Each row was made from one small tree. The marks that hang from a mark follow it in brackets, in the order of their numbers. Every link used is in the known rows. Write each row's tree.
Known rows:
K_912(K_642): [ 12  15   1  -1  -8   7   7 -15   7  11   1  -5  -8  13  -8  -4  -5   6
  18 -10 -10  -9  -1  -3  -4  -3  13   5  -2  -6   2 -11   0  13  -8]
K_651(K_529 K_642): [  2  -1 -19  -2 -10  -7 -10   3  11  -5  16   3  26   3  11 -10  -1 -16
 -17  -4   1  -9   4  17 -21   4  13 -29   0  16  -9 -16  -6  -2  -2]
K_959(K_452(K_594(K_642(K_912(K_931))))): [ -8   6  17  -1   6  16 -13 -19  -5 -17  -1  10   7  -1  -6  -7  14  23
  -5  -1   3 -10   2  -2   2 -18  -2  17   7   6  12   3 -11  -1   7]
K_881(K_959): [-12  -3  -6   3  -7   3 -13 -13  13  -1 -17  10  -6  -1  -1  -3  -8   1
   6 -11  15   1   3   2   5  -4   3   8  -1   9   3   1  15   1   2]
K_881(K_959(K_452(K_594(K_642)))): [-19   0   6   4   2  21 -22 -24  11 -12 -12  19  -1  -2  -1  -2   1  13
   2 -14  14   0   1   1   8 -17   5  14   0  15  14   3   8   0   2]
K_529(K_651(K_642(K_594))): [ -8   8 -15  -4  -7   1  -9 -25  -1 -14  14  12  16  -8   5  -6   6 -12
 -16 -19   0 -19 -13  13 -18  -5  10 -15 -12   8   6  13  -8 -24   1]
K_452(K_959): [-14  -4   5   6  -6 -16   7   2  -5 -10  -7  -8  12   6   3   0  11 -11
  -5   7   5   8  -2  -3   7 -18  -7  -1  -2  10 -12 -10  -4  -6   4]
K_881(K_959(K_452(K_594(K_642) K_912))): [-14  -1   6  11  -3  15 -24 -30  10 -16  -8  21  -3   3  -3  -3   2  16
  -3  -8  20  -2   1   0   4 -20   9  21   4  23  13  -1   8  -4   1]
K_912(K_642 K_931): [ 15  11  -4 -12 -17  -6   6 -16   1  18  -8 -18  -4  19 -23  -6 -11  14
  31 -10  -1 -23   9   6  -7  -6  14  16  12 -14   9 -11 -11  12   7]
K_529(K_651(K_642(K_594 K_912))): [ -8  11 -15  -3 -12  -7 -11 -27  -1 -19  10  15  15 -11   4 -16  11  -8
 -19 -17   0 -24  -9   6 -20  -3   5  -9 -12   9  -2  11  -3 -25   2]
K_594(K_452(K_912)): [ 14   5  17  13  -6 -11  11 -10  -1  -4  -1   7 -14  22  -5  -6   5  16
  -5  29   6   0  -7   3 -17 -11   6  11   7  20  -6 -11  -6 -21 -14]
K_959(K_452(K_594 K_912(K_642)) K_881): [ -1   9  13  13 -16  22  -6 -37  -1 -11  10  -2  11  10   1  20   3  29
   6  13   5 -21  -8  -7  -6 -31   6   6  16  22   1  -2  -8   6   9]
K_960(K_529(K_651)): [-11   2   9   2 -15   7  -7 -17   8  -6  -7   7   3 -17   5   4  -1 -11
   4  -1 -19 -22  -9   7 -19   2   7  -3  -8  19   3  17 -27 -14  -5]
K_912(K_642(K_594 K_651(K_529)) K_931): [ 16   6  -6 -19 -21 -11   1 -21  -8   6   5   4   5  26 -25  -2  -6  24
  24 -26  -3 -25  24  10 -19 -22  20   2  10 -18  -8  -3 -15  12   4]
K_594(K_452): [  9   8  17   2   2  -2  13  -2   0   1  -8   2 -11  14  -2  -4   3  12
   1  21  -3   3  -9   5 -11  -9   0  -1   2   7  -6  -4  -7 -16 -12]
K_452(K_912): [  8  -3   2  15 -11 -12  -4 -11  -3  -8   9   6  -4  11  -4  -2   4   6
  -9  11  12  -4   2  -2  -8  -5   8  16   7  17  -1 -11   1  -8  -3]
K_529(K_651): [-10   5  -1   3  -5   5  -2 -17  -8 -13  -6   4   9 -14   5   3   5 -12
  -6  -5  -7 -15 -10   4 -12  -3  -3  -8  -9   2   4  18  -8  -9  -4]
K_594(K_452(K_959) K_642): [ -4  16  39   9  -5  -3  15   0  -2  -7 -14   9   1  13  -5 -13  15  14
 -16  18  -1  26  -6   2  -4 -40  -6  -2  -3  11  -1 -11 -12 -16 -20]
K_529(K_651(K_642)): [ -9  10 -13  -1  -5   4  -5 -20   1  -9   6   6  17 -11  10  -8   4 -16
 -12 -10  -4 -18 -12  13 -15   2   3 -15 -13   8  10   7 -10 -17  -3]
K_452(K_594 K_912(K_931)): [ 11   3  -2   9 -11 -14   0 -19 -16  -6   8   8   3  14 -13 -10   6  30
 -10  12  24 -17  20   6 -16 -18  11  22  33  28  12  -2   2  -5  23]
K_594(K_452 K_642(K_651(K_529))): [  5  17  36   2  -1   6  13   1  -5  -3  -8  28   2  14  -4 -11  11  29
 -15  10 -10  19  11   9 -14 -34  -6 -15  -4   1  -2  -5 -15  -2 -29]
K_959(K_452): [ -8  -7   9  -2   9  16 -14 -13   3 -14   3  -1   1   2   0  10   5  -1
   7   1  -4  -8 -13  -2   6  -1   0   9  -8  -1   4  -1 -15  -6  -6]
K_529(K_651(K_642(K_912))): [ -9  13 -13  -1 -10  -3  -6 -22   1 -14   0   9  15 -13   8 -18  10 -10
 -15  -9  -3 -23  -8   7 -15   5  -2  -8 -13   9   2   4  -6 -18  -1]
K_642(K_594 K_912): [  2   1  -4  -4 -17 -23 -14 -13  -2 -21   7  20  -3   0 -12 -18  14  16
 -13 -15   8 -12   5 -13  -9  -8   4  14   2   2 -25   7  14 -16  10]
K_959(K_452(K_912) K_881): [ -6  -5  14  11 -18  14 -12 -24   3 -15   6  -7  10   5   3  27   1  14
   3  17   7 -15 -16  -6  -1 -21  -1   5   6  13  -5  -3 -11  -4   2]
K_651(K_642(K_594 K_912)): [  4   8 -19  -9 -10 -18 -14 -16  10  -8  22  16   9   4  -1 -27   9   8
 -18 -18  10 -13   0   3  -9   1  12  -1  -4  11  -9 -10   7 -22  10]
K_594(K_642): [ -2  12  19   2  -3  10  -3   1   1  -1  -1  13   4  -4  -5  -8   5  10
 -14  -8  -1  17   3   0   3 -19  -1   0  -3  -4  14   0  -2   4 -10]
K_960(K_452(K_594(K_642)) K_529): [-11  15  19  -6 -12  22 -13 -15   3   3  -2  17   3   1  -8  -9  -4  32
 -11  16 -28 -16   1  12  -7 -24   9   8   3  34   6  14 -14  10   4]
K_642(K_594(K_452) K_912(K_931)): [ 10   4   4 -11 -21 -33  -5 -16  -7 -15  -5  12  -8  14 -23 -22  12  29
  -3   1  11 -20   6  -3 -19 -16   6  21  12   2 -24   4   1 -27  12]
K_651(K_642(K_594(K_452))): [  8   8 -12  -9  -1  -7  -5 -14  10   0  25  13   6  14   0 -14   2   7
 -12 -11   8  -5  -9  14 -14  -7  19 -12  -3  13  -1  -7  -2 -29   1]
K_959(K_881): [ -5   4   4   4 -18   7   3  -4   2   5  -3  -9  13  -4   5  17  -6  10
   3   8   2  -4  -4  -3  -1 -16  -8 -15   8   3  -8   6   1   8  10]
K_912(K_931): [  3  -3  -5 -11  -9 -13  -1  -2  -6   6  -9 -13   4   6 -14  -3  -6   7
  12   0  10 -15  10   9  -4  -2   2  11  12  -8   8   0 -12   0  15]

Write each row's tree:
[ -5  -7  11   6 -21   8 -13 -26   0 -11   2 -12  13   8  -4  25  -2  17
   9  18  11 -22 -11  -1  -2 -23  -1  11  11  10  -1  -3 -18  -4   9] | K_959(K_452(K_912(K_931)) K_881)
[  5   6 -21 -14 -14 -24 -15 -16   8  -5  17  10  12   7  -8 -29   6  10
 -12 -18  15 -21   5   8 -11   0  11   4   2   6  -5  -9   2 -23  17] | K_651(K_642(K_594 K_912(K_931)))
[ -3  18  21  -1  -5  -1   0  -4  -5  -6  -7  29   5  -2  -5 -25  16  28
 -17 -11  -3  11  21  -7   4 -19 -16   7  -9  -9   1  -5   1   9 -12] | K_594(K_642(K_651 K_912))
[-21   2  14   8 -31  -3 -13 -28  -1 -17  -8   5   9   6  -6   1   4   2
 -12  29 -24 -31 -16  11 -15 -23   8  14 -11  44 -11   5 -26 -11  -5] | K_960(K_452(K_912 K_959) K_529(K_651))
[  4  -2  -6 -12 -23 -32 -15 -15  -7 -16   0  10   0   4 -22 -19  10  21
  -5 -14  14 -22  12  -7 -11 -10   5  22  11  -4 -20   7   6 -16  20] | K_642(K_594 K_912(K_931))
[  0   5  12   2 -24 -31   0 -15  -3 -22  -4  14  -2  10 -10 -15  19  21
 -13   6   7  -7  -3 -12 -13 -28  -2   8   5  14 -38   1   8 -27   6] | K_642(K_594(K_452(K_959(K_881))) K_912)
[  2   1  -1 -10 -18 -27   1  -2 -12 -10 -16  14  13   7  -9 -21  11  23
  -1   0  -1 -21  37   0 -14  -5 -17   3   5  -8 -26  -7  -7  13   3] | K_642(K_651(K_529) K_912(K_931))
[ -6   2   6  24 -10 -21   8 -16 -17 -21   7   8  13  15   1 -10  20  12
 -24  19  21   1  12  -4  -7 -34   3  13  22  43  -6 -11   4 -11  16] | K_452(K_594 K_912 K_959)
[  1   4   7  20 -38 -21   5 -26  -3 -11   8  -5  10  25  -7   9   8   9
  -3   8  14  -6  -5 -10  -8 -42  12   7  11  25 -22 -18   0  -7   6] | K_452(K_912(K_642(K_594)) K_959(K_881))
[ 11  -4   9  -1  -9 -16   1 -13 -12 -17  17  36   2  26  -7   2  11  27
 -13  -3   1  -2  17   9 -28 -32  13 -13   3   9 -29   4  -9 -16 -13] | K_642(K_594(K_452(K_912)) K_651(K_529))
[ 17   4   0   9 -20 -11  -3 -24  -4  -9  19  18  -4  26 -11  -2   3  18
  -2  -8   4 -11  12  -1 -19 -18  21   9   6  10 -11 -13   0   0 -10] | K_452(K_912(K_642(K_594 K_651(K_529))))
[  1   5  -1 -11  -8 -21  -5 -16 -10 -17   8  37   0   8 -10 -19  18  32
 -10 -22   2 -10  24 -11  -5 -15  -6   7  -5  -7 -28   6   8  -8   4] | K_642(K_594 K_651 K_912)
[ -6   2   6  19 -29 -25   9 -20 -19 -12  -2  -7  24  16  -6   2  12  24
 -13  25  29 -12  16   0 -10 -48  -1  10  38  40  -6  -7  -3  -6  33] | K_452(K_594 K_912(K_931) K_959(K_881))
[-11  10  10  -7 -10  17 -11 -15   4   3  -2  11   1   3  -6  -4  -6  26
  -4  20 -28 -24   0  12  -8 -14   9   8   4  36   0  14 -13   8   9] | K_960(K_452(K_594) K_529)
[  4  12  38  13 -17 -18  12  -9  -7  -9 -12   7   0  24 -15 -15  15  22
 -18  26  12  15   0   6 -11 -45   1  15   9  19   3 -18 -17 -21 -15] | K_594(K_452(K_912(K_931) K_959) K_642)
[ -8  11 -15  -4 -14  -8  -7 -23  -1 -11  -2   5  17 -11   3 -20   8  -8
 -11  -8   1 -28  -5  10 -17   5  -2  -4  -9   6   5   4  -9 -17   4] | K_529(K_651(K_642(K_912(K_931))))
[ 12  13   1  -4  -8   6  10 -12   0   8   2   7   1  18  -5  -2  -2  12
  16 -13 -16  -9  15   1 -11  -9   8  -9  -4 -10  -9 -13  -6  23 -15] | K_912(K_642(K_651(K_529)))
[-13 -10   1   8  -6   8 -24 -27  14 -14 -10  12  -7   6  -3   3  -2   3
   7  -5  18  -7  -4   0   5  -7   8  22  -3  17   6  -5   6  -7  -3] | K_881(K_959(K_452(K_912)))
[ 12  10  -2  -8 -11   1   3 -19  -2   0  14  16   1  21 -10   1  -1  17
  12 -27 -12 -11  15   1 -14 -19  19 -10  -3  -9 -15  -3  -3  12 -10] | K_912(K_642(K_594 K_651(K_529)))
[-27   3  13  -2 -23   5 -11 -20   0 -11 -14   1  12  -1  -2   2   2  -3
  -5  22 -33 -28 -17  12  -9 -21   1   3 -16  32 -11  13 -27  -5  -2] | K_960(K_452(K_959) K_529(K_651))
[  7  -2   8  -8  -4 -10   3  -8 -11 -13  13  33   4  21  -5   3   9  23
  -8  -9  -5   0  17   9 -25 -30   8 -22  -1   1 -29   9  -9 -12 -12] | K_642(K_594(K_452) K_651(K_529))
[-10  13  22  28 -24 -10   8 -18 -15 -18   4  10  24   8   1  -3  20  27
 -32  19  22  10  10  -6  -5 -58  -3   2  26  44  -2  -7   4  -3  16] | K_452(K_594(K_642) K_912 K_959(K_881))
[ -8   5   8  27 -22 -15  10 -18 -16 -17   4   2  22  11   4   4  16  19
 -22  25  22  -1   9  -6  -7 -46  -3   3  28  46 -12  -7   5  -5  24] | K_452(K_594 K_912 K_959(K_881))
[ -6  12  11   3 -31  11 -15 -36   5  -4  -2   8  -3   9 -11  -1  -7  13
   1  19 -31 -40 -14  11 -21 -13  19  17 -10  34  -2   7 -23  -1 -11] | K_960(K_452(K_912(K_642)) K_529(K_651))
[ -8  -4   9  23 -30 -23   5 -12  -6 -13   0  -9  15  14   2  10  10   2
 -13  24  17   1  -3  -7  -2 -34  -4   4  12  29 -18 -17  -2  -9   8] | K_452(K_912 K_959(K_881))
[ -1  -5   8   4   1   6 -13 -26  -8 -18   9   4   4  11  -8   3  10  20
  -1   9  13 -20   1   2  -6 -14   8  24  16  18  11  -2 -15 -10  10] | K_959(K_452(K_594 K_912(K_931)))
[-14  11  22   6  -9  27  -9 -23  -1 -15  -1   4  18  -8   3  12   9  30
  -6   7   2  -8  -5  -8   3 -33 -11  -2  10  13   2   9  -5   7  11] | K_959(K_452(K_594(K_642(K_912))) K_881)
[ 16  15   6  -4 -10   2   6 -22   5   4   9   5 -14  22 -15  -3  -2  17
  14 -13  -7  -9  -7  -1 -14 -18  23   4   1  -2  -8  -5   0  -5  -9] | K_912(K_642(K_594(K_452)))
[  4  -1 -21  -5 -23 -25 -13  -1   9 -10   5   0  27   3   1 -26   4  -6
 -15   0   7 -23  13  13 -24   7   6 -14   6  14 -16 -19  -6  -3   7] | K_651(K_529 K_642(K_912(K_931)))
[ -1  11  18  -4 -15 -10  -3  -1  -8  -9 -12  22  13   0 -10 -24  13  27
 -15  -8  -2   3  30   0  -6 -22 -12   2   1 -10  -4  -5  -7  13  -8] | K_594(K_642(K_651(K_529) K_912(K_931)))
[  0   2  14  11 -22  18  -9 -31   6  -9   7  -9   7  11  -1  24  -1  16
  13  12   2 -20 -17  -8  -3 -23   5   7   5  11  -4  -9 -12   3  -1] | K_959(K_452(K_912(K_642)) K_881)
[ -6  18  41  11 -13   0  17  -2  -1  -4 -16   4   7  12  -3  -4  13  18
 -15  22   0  23  -9   1  -4 -48 -10  -9   2  13  -4  -8 -11 -11 -14] | K_594(K_452(K_959(K_881)) K_642)
[ -6  10 -10  -4  -5   1  -5 -26  -1 -13  12  13  13  -4   4  -7   7  -8
 -14 -12  -2 -18 -16  15 -22  -8  10 -16 -12  11   3  11 -10 -30  -4] | K_529(K_651(K_642(K_594(K_452))))
[  3  -1 -21  -4 -21 -23 -21  -7   9 -20  22  16  24   3   2 -22   9  -5
 -26 -14   6 -17   7   9 -27  -2  15 -20   1  17 -27 -10   3 -13   5] | K_651(K_529 K_642(K_594 K_912))
[ -3  19  14   4  -1   4   2  -6 -13 -11   0  31  13  -4  -1 -23  17  34
 -24  -5   0   5  29  -3  -8 -26  -8  -4  13  13   1   5   6  13   5] | K_452(K_594(K_642(K_651(K_529) K_912)))
[-20   7  13  -3 -14   6  -7 -14   0  -4  -7   5  10   7  -4  -4   2  18
  -7  25 -24 -18  -2  10  -4 -27   5   8   3  43  -8   7 -16   4  12] | K_960(K_452(K_594 K_959) K_529)
[  5  16  16  16  -2   2   2 -20 -16 -10  14  33   6  11  -5 -15  16  40
 -28   2  14   6  26   0 -10 -32   5  11  19  27  15  -2   5   1   2] | K_452(K_594(K_642(K_651)) K_912)
[ -3   9  20   0  -3   8  -1   3  -5  -4  -1  24  13   0  -1  -7   8  17
 -17 -11  -7  17  20   4  -4 -25  -6 -13  -6  -7   4  -1  -7  13 -17] | K_594(K_642(K_651(K_529)))
[  4  -4  -5 -16 -22 -33 -10 -11 -15 -21   1  28  13  11 -16 -17  14  29
  -7 -19   5 -23  35  -1 -21 -19  -1   1   7  -9 -35   6  -3  -2  10] | K_642(K_594 K_651(K_529) K_912(K_931))
[ -3  16  14   2   6  12   4  -5 -13  -5   4  28  14  -2   1 -11  12  30
 -21  -7   0  10  26   4  -8 -29  -2 -11  12  12   9   8   2  13   3] | K_452(K_594(K_642(K_651(K_529))))
